What can hang from each mark
gakavi: povur
pibikig: vozi
povur: gakavi lupa
vozi: dedek dipa lupa pibikig
dedek: gakavi lupa
dipa: katoli lupa vozi
katoli: dipa
lupa: dipa gakavi pibikig povur vozi

Each row was made from one small tree. The marks that hang from a mark follow it in brackets, in alphabetical order. Every link used is in the known rows. Write each row's tree.
(in the rows, 128 means zero)
Known rows
dedek(gakavi lupa(vozi)): [171 139 121 125 179 133 105 127 131 113 161 156 142 131 143 168 120 110
 147 148 127 112 134 152 136 142  86 146 124 139 128]
dedek(lupa): [149 135 116 119 118 126 119 141 130 133 124 138 138 135 124 146 136 124
 124 138 135 119 130 125 122 130  98 129 139 134 136]
povur(gakavi lupa(vozi)): [160 132 109 115 154 157  99 177 140 123 136 157 163 130 149 147  98 113
 128 164 124 119 116 168 147 149 100 148 113 139 120]
dipa(katoli vozi(dedek(gakavi) lupa pibikig)): [204 154 168 130 108 120  81 149 144  68 179 130 136  99 133 159  97 116
 191 167 173 171 154 210  90 162  92 130 143  62  93]
dipa(katoli lupa(pibikig povur(gakavi))): [171 138 128 125  53 126 119 139 158 100 114 164 128 120 180 152 136 190
 134 165 145 208 139 153 105 171  95 114 154  92 105]
dipa(vozi(dedek(lupa(gakavi povur)) pibikig)): [181 124 117 103 120 113 104 152 148  88 142 149 135 123 138 162 100 121
 177 151 168 183 132 177 111 152  90 128 157  83 112]
gakavi(povur(lupa(dipa pibikig vozi(dedek)))): [134  99 135 162 112 165 116 130 147 119 134 121 188 133 151 153  60 100
 155 174 122 145 148 117 148 132  98 146 132 138 138]
dedek(gakavi(povur(lupa(pibikig(vozi))))): [125 136 167 171 145 151  99 133 138 122 131 137 155 127 131 137  79 161
 172 152 106 140 116 115 143 156 107 146 138 118 118]
vozi(lupa(dipa povur) pibikig): [148  98 109 141  88 120 105 137 139 110 140 175 131 134 157 127 102 116
 151 148 143 213 178 130 110 125 133 124 136 104 113]
dedek(lupa(gakavi povur vozi(dipa(katoli)))): [182 134  93 122 123 131 127 117 143 122 141 168 155 139 159 160 114 120
 145 158 141 173 165 185 125 142  66 135 144 104 124]
pibikig(vozi(dipa(katoli) lupa)): [168 162 157 159  85 122 100 142 108 129 140 161 151 129 108 123 111 133
 148 147 146 135 168 157 100 150  85 123 141 104 153]
gakavi(povur(lupa(vozi(dipa(katoli) pibikig)))): [143 119 121 158 138 166  94 148 170 136 143 108 183 123 140 151  74 116
 158 176 130 131 169 152 151 137  92 151 142 108 110]
katoli(dipa(lupa(pibikig povur) vozi)): [146  90 117 127  94 126 113 115 158  82 186 186 126 117 143 147  96 147
 131 143 148 173 143 111 122 156  73 112 158 112  67]
katoli(dipa(lupa(povur))): [137  92 106 125 115 127 112 114 134 120 168 174 124 125 139 130  99 132
 126 143 142 161 157 108 122 140  81 127 146 125  82]
vozi(dipa lupa(povur)): [134 119 129 163  74 137 113 137 127 124 150 156 132 131 149 102 106 124
 142 148 153 159 174 138 110 124  74 133 128  85 132]
povur(lupa(dipa pibikig)): [127 125 139 152 114 142 121 132 143 122 145 145 154 139 139 139  86 148
 127 147 116 164 127 108 135 147 113 115 142 123 130]
gakavi(povur): [114 109 130 145 116 152 128 128 139 135 110 109 155 125 133 130 107 115
 143 146 124 123 142 113 141 117 124 147 129 137 118]
pibikig(vozi(dedek(gakavi lupa) dipa)): [164 156 163 150 140 119  93 149  90 134 132 154 134 140 114 140  90 130
 181 149 160 119 147 145 114 162  43 142 146 101 186]
dipa(lupa vozi): [179 146 116 107 120 124 106 144 141  96 180 152 150 111 125 157 127 126
 116 148 161 148 133 154 105 155 101 112 152 127 106]
katoli(dipa(lupa(pibikig(vozi)))): [144 105 134 133 110 122  99 119 129 111 152 188 128 128 120 143  91 162
 132 128 128 140 134  92 126 152  92 114 147 126  92]
katoli(dipa): [119  94 124 127 140 133 120 113 126 124 157 153 118 126 120 127  95 118
 132 125 129 116 145 108 139 126 100 132 129 130  85]
lupa(dipa gakavi pibikig(vozi) povur): [142 114 128 145  86 110 152  90 119 107 102 213 137 154 160 138  92 171
 157 129 111 252 135 123 122 157 130 105 152 118 138]
dipa(katoli lupa vozi): [202 169 127 109 102 121 110 135 152  93 184 137 155 101 128 168 136 133
 121 164 168 164 152 187  92 168  92 109 163 111  96]
vozi(dipa pibikig): [128 117 123 138 154 129  95 155 146 136 134 137 112 134 135 135  97 155
 157 127 150 136 165 135 142 135 100 131 140  71 123]
katoli(dipa(lupa(gakavi(povur) pibikig vozi))): [156  86 113 123 131 145 106 106 141 102 155 188 154 124 140 160  68 141
 141 139 117 145 140 118 147 137 100 130 129 126  60]
dedek(lupa(gakavi pibikig vozi(dipa))): [172 127 114 124 129 136 118 126 141 111 128 176 152 142 146 170 102 151
 143 133 122 135 129 149 142 138  85 125 130 104 125]
povur(lupa): [132 141 129 139 136 142 108 148 141 137 146 120 155 127 121 126 102 134
 125 148 121 132 116 133 130 141 112 129 138 121 123]
pibikig(vozi(dipa)): [137 146 142 150 128 121 111 139 108 142 127 157 136 141 110 125 111 142
 144 129 140 122 150 130 124 148  89 126 144 119 167]

Write each row's tree
[142 113 116 126 143 145 146 104 107 133 117 156 164 139 138 141  76 106
 146 142 124 181 158 141 141 121 137 138 124 138 110] -> lupa(dipa gakavi(povur))
[172 133 122 120 131 119 126 123 145 101 171 143 140 123 136 163 111 106
 139 154 160 184 182 169 115 150 116 115 153 115 109] -> lupa(dipa(katoli vozi(pibikig)))
[155  98 113 134 150 123 103 124 150  98 146 147 122 130 180 153  94 107
 189 159 145 185 152 164 132 144  98 149 133  99 135] -> lupa(povur vozi(dedek(gakavi) pibikig))
[144 133 125 137 139 125 117 124 134 120 142 153 120 134 154 141 127 138
 154 149 135 163 134 133 122 148  78 142 144 116 125] -> dedek(gakavi lupa(povur))
[166 135 100 111 111 121 121 119 128 120 130 172 140 127 153 137 117 158
 131 142 136 207 131 152 109 147 119 118 146 110 105] -> dipa(lupa(gakavi povur))
[150  95 141 120 165 126  92 130 136  88 187 156 111 115 123 148  68 112
 178 139 158 136 146 142 132 149  77 138 140  94  72] -> katoli(dipa(vozi(dedek(gakavi) pibikig)))
[162 143 134 140  81 113 114 127 105 117 115 192 151 135 121 116 113 138
 152 134 120 186 130 149 100 144 128 121 137 122 134] -> pibikig(vozi(lupa(gakavi povur)))
[155 102 131 115 126 128 112 128 127  98 181 152 131 120 114 148  87  91
 149 146 161 116 146 134 123 140  56 134 142 120  93] -> katoli(dipa(vozi(dedek(lupa))))
[161 150 150 143 111 118 101 154  95 139 120 149 143 143 110 137  98 123
 165 147 162 116 151 138 111 153  51 134 150 109 192] -> pibikig(vozi(dedek(lupa) dipa))
[139 120 123 140  93 138 112 151 139 120 127 172 121 134 169 133 107 179
 136 148 155 167 151 126 127 155  62 125 143  81 130] -> vozi(dipa(lupa(pibikig povur(gakavi))))
[121 122 157 167 154 159 112 123 137 121 144 132 153 128 147 140  71 143
 164 157 113 153 133 113 147 146 106 147 132 121 110] -> dedek(gakavi(povur(lupa(dipa pibikig))))
[144 114  98 129 101 122 140 121 129 132 134 160 139 147 153 142 128 105
 124 154 146 180 167 119 117 132  84 128 150 141 148] -> dedek(lupa(dipa povur))
[130  85 118 134  95 128 114 110 146 106 157 181 118 126 149 136  96 160
 131 136 132 170 143  92 127 145  84 118 149 113  79] -> katoli(dipa(lupa(pibikig povur)))
[168 132 166 147 115 130 105 127  81 103 161 151 138 126 139 127  77  82
 174 158 157 157 157 150  99 132  92 143 108 112 148] -> vozi(dedek(gakavi) lupa(dipa))
[164 137 143 132 121 137 120 130 133  96 155 159 166 132 135 152  59 141
 151 151 130 192 114 154 125 160 104 114 145 101 115] -> povur(lupa(dipa(vozi(dedek)) gakavi pibikig))
[167 143 140 136  99 119  97 164  96 131 115 174 136 139 137 130  94 139
 165 159 172 157 154 149 107 167  50 136 150 102 181] -> pibikig(vozi(dedek dipa(lupa(povur(gakavi)))))
[201 154 127 116  66 117 125 113 169  70 159 173 148 109 161 169 121 183
 142 159 149 240 132 190  94 181 100  96 172  77  73] -> dipa(katoli lupa(gakavi pibikig povur) vozi)
[173 139 156 139  98 137 101 144  87 116 137 150 144 128 127 115  65 114
 176 145 163 142 150 178 105 127  72 139 111  63 138] -> vozi(dedek dipa lupa(gakavi))
[183 139 164 146  27 123 120 127 153  62 160 134 144 105 151 144 115 122
 167 170 165 193 144 184  82 158  81 116 152  76 113] -> dipa(katoli vozi(dedek lupa(pibikig povur)))
[131 102 130 145  69 120 143 129 124 107  93 210 124 154 176 136 110 159
 147 146 127 219 143 109 128 162 106 119 145 132 156] -> lupa(dipa pibikig(vozi) povur(gakavi))
[140 125 143 151 178 154  97 138 147 114 167 132 156 121 138 150  68 122
 172 163 133 159 148 140 145 151 105 149 141 114  96] -> dedek(gakavi(povur(lupa(dipa(vozi(pibikig))))))
[177 157 147 132 121 116  95 146  86 134 125 167 147 137 113 136  82 143
 166 144 162 148 145 157 106 162  69 127 148  98 171] -> pibikig(vozi(dedek dipa(lupa(gakavi))))
[143  93  84 136 126 130 151  94 136 115 162 169 148 144 177 145 112  71
 126 157 137 192 186 139 132 128 107 133 132 161 149] -> lupa(dipa povur vozi)
[141 100 132 146  45 134 129 136 127  94 119 194 132 138 174 122 109 134
 138 150 132 201 147 120 113 134 114 124 119 116 123] -> vozi(lupa(dipa pibikig povur(gakavi)))
[158 118 116 128 108 130 118 130 153 106 129 156 148 137 145 170 130 134
 128 138 118 119 121 121 136 134 102 124 133 137 136] -> dedek(lupa(pibikig vozi))
[165 106 105 127 102 118 109 128 129 107 130 194 136 136 155 130  88 129
 161 141 134 235 166 155 111 127 145 122 131  91  94] -> vozi(lupa(dipa gakavi povur) pibikig)
[150 151 171 155 145 120 100 140  88 131 134 149 127 137 117 128  85 134
 184 141 155 126 147 146 117 160  62 141 139  98 181] -> pibikig(vozi(dedek(gakavi) dipa))
